(in the rows, 128 means zero)
Known rows, with every way that one mark hangs from another:
q_819{q_889{q_735}}: [130 133 115 137 123 137 126 149  95 143 107 137 137 126 128 151 107 151
 134 105 132 124 170 154 156 115 132 113 136 112 109 115]
q_552{q_352}: [174 113 115 121  91 126 149 149 147 108 115  92 128 145 137 110 160 121
 123 143 112 121 132 139 144 129 119 144 126 136 106 124]
q_737{q_735{q_889}}: [148 119 140 130 160 146  96 104 117 147 143 131 148 126 160 148 133 126
 119 160 133 135 215 100  96 108 133 107 114 100 119 116]
q_845{q_502{q_419}}: [134 151 120 130 163 129 125 164 147 119 110 127 114 134 128 143 153 126
 120 109 136 158 169 141 180 103 131 111 127 138  89  89]
q_352{q_196{q_895} q_552{q_419{q_502}}}: [ 97 170  96 115 125 131 117 115 114 116 117 171 120 142 107 106 106 116
 138 121 129 138  56  32 105 105 117 147 137 112 114 112]
q_547{q_196{q_352 q_895}}: [160  81 136 135 104 122 138 132 122 135 138 103 104 124 169  99 130 131
 129 121 142 109 105 156 113 169 135 120 120 130 129 131]
q_196{q_352{q_552}}: [135 127 117 127  82 148 126 126 125 138 146 108 100 121 140 102 148 122
 118 143 128 118 101 142 130 130 120 128 119 126 121 145]
q_735{q_737{q_196} q_889}: [116  90 161 129 146 121 126  92 135 144 138 152 185 142 106 156 107 134
  93 140 141 138 222 152 112 107 119  76 136 148 130 138]
q_352{q_196 q_552{q_419{q_502}}}: [ 85 177  89 111 113 139 119 152 136 111 127 152 126 148 110 107 106 112
 142 136 129 140  87  43 129  95 111 131 129 119 104 101]
q_735{q_737{q_196} q_889{q_819}}: [110 114 158 140 176 120 124 113 139 137 137 171 190 138 100 165  85 140
 109 140 142 129 238 191 100 107 123  83 135 156 145 122]
q_196{q_352}: [140 114 130 127 109 150 131 139 116 142 139  99 103 120 160 123 156 119
 115 140 128 103 112 162 141 134 123 157 118 134 123 143]
q_196{q_352 q_895}: [155 104 142 131 127 140 127  86  86 147 125 127  93 110 151 119 154 125
 110 118 123 101  66 145 106 146 132 177 128 124 133 158]
q_737{q_196{q_352 q_895} q_735}: [182  84 164 129 128 113 102  98  67 151 156 103 174 110 190 159 174 135
 104 175 157 119 180  99  84 112 147 160 122 117 172 118]
q_419{q_502{q_845} q_552{q_352}}: [119 162 117 120 151 123 145 166 205 111 114 106 104 137 117 119 110 118
 172  94  76 126  60 110 168 161 123 157 122 113 145 132]
q_889{q_735{q_737{q_196{q_895}}} q_819}: [116 127 149 157 127 108 107 139  76 134 125 156 173 110  85 167  65 160
 143 133 126 107 196 221 125 130 153 119 135 156 173  99]
q_502{q_419{q_552{q_352{q_196}}} q_845}: [137 177 117 125 153  93 140 139 150  75 111  74 125 132 113 135 148 138
 178 103 107 145  91 128 136 136 125 123 121  97 138 151]
q_819{q_889{q_735{q_737}}}: [114 126 124 139 127 133 129 143  90 147 106 139 146 132 127 160  99 154
 128  94 140 125 183 164 154 110 132 111 139 124 118 123]
q_552{q_352{q_196{q_895}} q_419{q_502}}: [115 145 101 102 140 139 168 161 148 104 106 129 113 149 146 128 153  99
 134 131 128 124  50  60 143 120 118 217 137 140  95 122]
q_419{q_502{q_845} q_552}: [ 94 169 124 124 169 135 124 150 186 123 114 131 103 133 110 125  88 123
 174  88  77 122  64 108 164 159 126 135 119 105 148 122]
q_895{q_196{q_352{q_552{q_419{q_502{q_845}}}}}}: [ 76 116 109 121  95 143 135 148 164 118 149  99 123 128 116  99 156 116
 130 147  92 130 130 121 168 136 128 151 122 138 121 103]
q_895{q_196{q_352{q_552{q_419{q_502}}}}}: [ 91 110 110 122  90 150 134 156 160 124 149 105 120 126 114  97 149 114
 119 150 100 131 149 122 173 133 126 153 121 144 119  98]
q_502{q_419{q_552} q_845}: [122 176 124 129 161 108 129 113 144  85 107  94 115 125 107 132 137 142
 178 104 106 142  91 138 136 145 131  91 115  92 140 149]
q_819{q_889{q_735{q_737{q_196{q_895}}}}}: [126 113 133 140 129 120 128 126  77 148 107 145 159 127 124 162 107 158
 121  96 145 127 177 155 142 112 136 117 145 125 130 122]
q_845{q_502}: [122 134 126 127 140 130 112 170 147 138 120 138 119 139 141 131 141 121
 112 121 117 139 160 124 171 102 132 107 132 148  85  88]
q_196{q_352{q_552{q_419{q_502{q_845}}}} q_895}: [108 132 119 120 124 147 135  73 112 136 124 140  81 113 140 102 156 116
 127 125 125 117   4 105 100 146 132 167 130 114 124 168]
q_552{q_352{q_196{q_895}} q_419{q_502{q_845}}}: [ 95 151 101 100 154 129 167 154 150  97 104 116 118 152 148 132 160 100
 147 132 114 121  25  60 135 122 122 218 136 132  98 134]
q_547{q_196{q_352{q_552{q_419}} q_895}}: [143  93 121 129  88 126 141 122 130 130 141 115  94 122 162  84 132 127
 133 131 150 118  80 128 106 169 135  99 123 126 119 139]
q_737{q_196{q_352{q_552} q_895} q_735{q_889}}: [176  94 159 127 137 113 101  75  94 157 166 127 175 108 165 150 162 134
  94 180 161 143 190  89  58 106 139 122 126 107 161 135]

Rows:
[169 141 128 126  99  97 124 166 140 115 124 115 118 130 117 110 110 127
 142 109 103 125 119  86 131 146 121 127 136 125 143 143]	q_419{q_552{q_352{q_196{q_895}}}}
[122  88 162 131 140 118 129  67 121 152 143 156 168 129 109 146 119 133
  87 132 147 141 181 148  90 115 120  95 140 144 142 160]	q_735{q_737{q_196{q_352{q_552} q_895}} q_889}
[167  99 158 126 144 119  96 107 113 146 157 123 198 127 162 164 150 136
 107 195 150 142 250  95  91  93 136  96 120 111 145 102]	q_737{q_196 q_735{q_889}}
[120 169 119 119 160 108 139 168 184 111 115 111 113 141 116 126  99 121
 171  79  78 126  51  87 151 152 121 183 129 112 153 129]	q_419{q_502{q_845} q_552{q_352{q_196{q_895}}}}
[126 127 120 123 117 152 135  80 108 141 126 148  78 110 137 100 151 115
 116 126 131 118  22 105 106 143 129 169 130 120 123 162]	q_196{q_352{q_552{q_419{q_502}}} q_895}
[132 121 122 124 102 145 130  74  97 139 129 144  81 108 140  95 158 117
 114 135 136 116  34 103  95 142 131 151 132 121 120 171]	q_196{q_352{q_552{q_419}} q_895}
[109 115 155 140 159 123 128 115 140 145 152 161 179 130 106 158  91 136
 103 144 149 131 222 192  95 110 121  91 134 159 152 140]	q_735{q_737{q_196{q_352{q_552}}} q_889{q_819}}
[142 152 107 128 103 107 100 106  94 118 125 151 138 142 100  99 102 133
 133 114 121 136  97  65  91 102 117 121 137 108 130 111]	q_352{q_196{q_895} q_552}
[135  98 118 128 102 135 147 126 141 131 137 119  92 125 159  90 125 122
 135 123 147 121  71 130 117 169 133 118 120 126 121 131]	q_547{q_196{q_352{q_552{q_419{q_502}}} q_895}}
[ 93 154  92 116 104 163 129 113 156 116 119 159 102 138 108  92 123 114
 137 147 128 139  77  79 140 120 122  96 122 118  95 116]	q_352{q_552{q_419{q_502}}}
[ 60 151 110 107 162 167 144 126 152 114 104 144 104 141 142 128 146 106
 150 145 116 116  55  90 153 129 128 149 120 123  91 123]	q_552{q_419{q_502{q_845}}}
[150  97 118 132  73 128 137 157 151 129 154  92 108 130 159  86 126 130
 135 138 146 120 127 155 132 162 127  88 114 131 121 121]	q_547{q_196{q_352{q_552}}}
[107 109 161 140 170 125 131 121 135 145 148 158 180 130 114 168  97 136
 102 142 147 122 224 202 100 107 123 103 134 162 150 137]	q_735{q_737{q_196{q_352}} q_889{q_819}}
[148 161 123 128 160 103 128 181 149 116 113 125 110 129 123 143 141 126
 126  91 129 163 152 110 167 109 130 125 137 139 107 106]	q_845{q_502{q_419{q_552{q_352{q_196{q_895}}}}}}
[124  86 159 130 112 119 130 121 103 139 138 110 170 139 137 147 131 132
 101 133 147 113 182 164 138 117 126 126 129 161 152 129]	q_735{q_737{q_196{q_352}}}
[153 116 127 131 103 136 124  74  97 142 131 134  91 110 132  96 146 126
 112 119 126 117  55 126  94 142 129 149 130 117 135 161]	q_196{q_352{q_552} q_895}
[135 160 124 131 159 121 120 176 158 121 114 130 105 127 122 140 138 127
 129 101 130 162 168 126 181 113 133  93 129 137 102 103]	q_845{q_502{q_419{q_552}}}
[115 103 166 142 179 118 129  98 122 148 142 171 175 125 112 165  98 140
  99 133 146 122 201 193  84 119 126 117 139 156 156 146]	q_735{q_737{q_196{q_352 q_895}} q_889{q_819}}
[113 133 111 119  82 156 132 128 125 134 143 119  92 119 147 100 160 112
 118 156 138 118  77 122 129 130 122 129 121 131 107 155]	q_196{q_352{q_552{q_419}}}
[116  98 149 140  80 112 110 127  81 141 130 121 168 118  97 154 101 148
 125 142 128 120 190 171 150 125 143 104 131 146 148 116]	q_889{q_735{q_737{q_196}}}
[179 154 118 129 129 120 144 145 149  93 111  99 108 120 107 123 134 133
 148 110 130 149 145 141 155 145 123 109 120 113 130 136]	q_502{q_419{q_552{q_352}}}
[178 158 120 130 139 108 140 140 132  92 108 106 113 121 106 128 129 134
 148  99 129 150 132 124 141 137 123 126 125 110 138 135]	q_502{q_419{q_552{q_352{q_196{q_895}}}}}
[103 140 138 158 128 125 108 155  91 133 125 153 150 111  86 161  60 153
 151 127 119 104 195 229 136 134 150 115 127 154 157 102]	q_889{q_735{q_737} q_819}
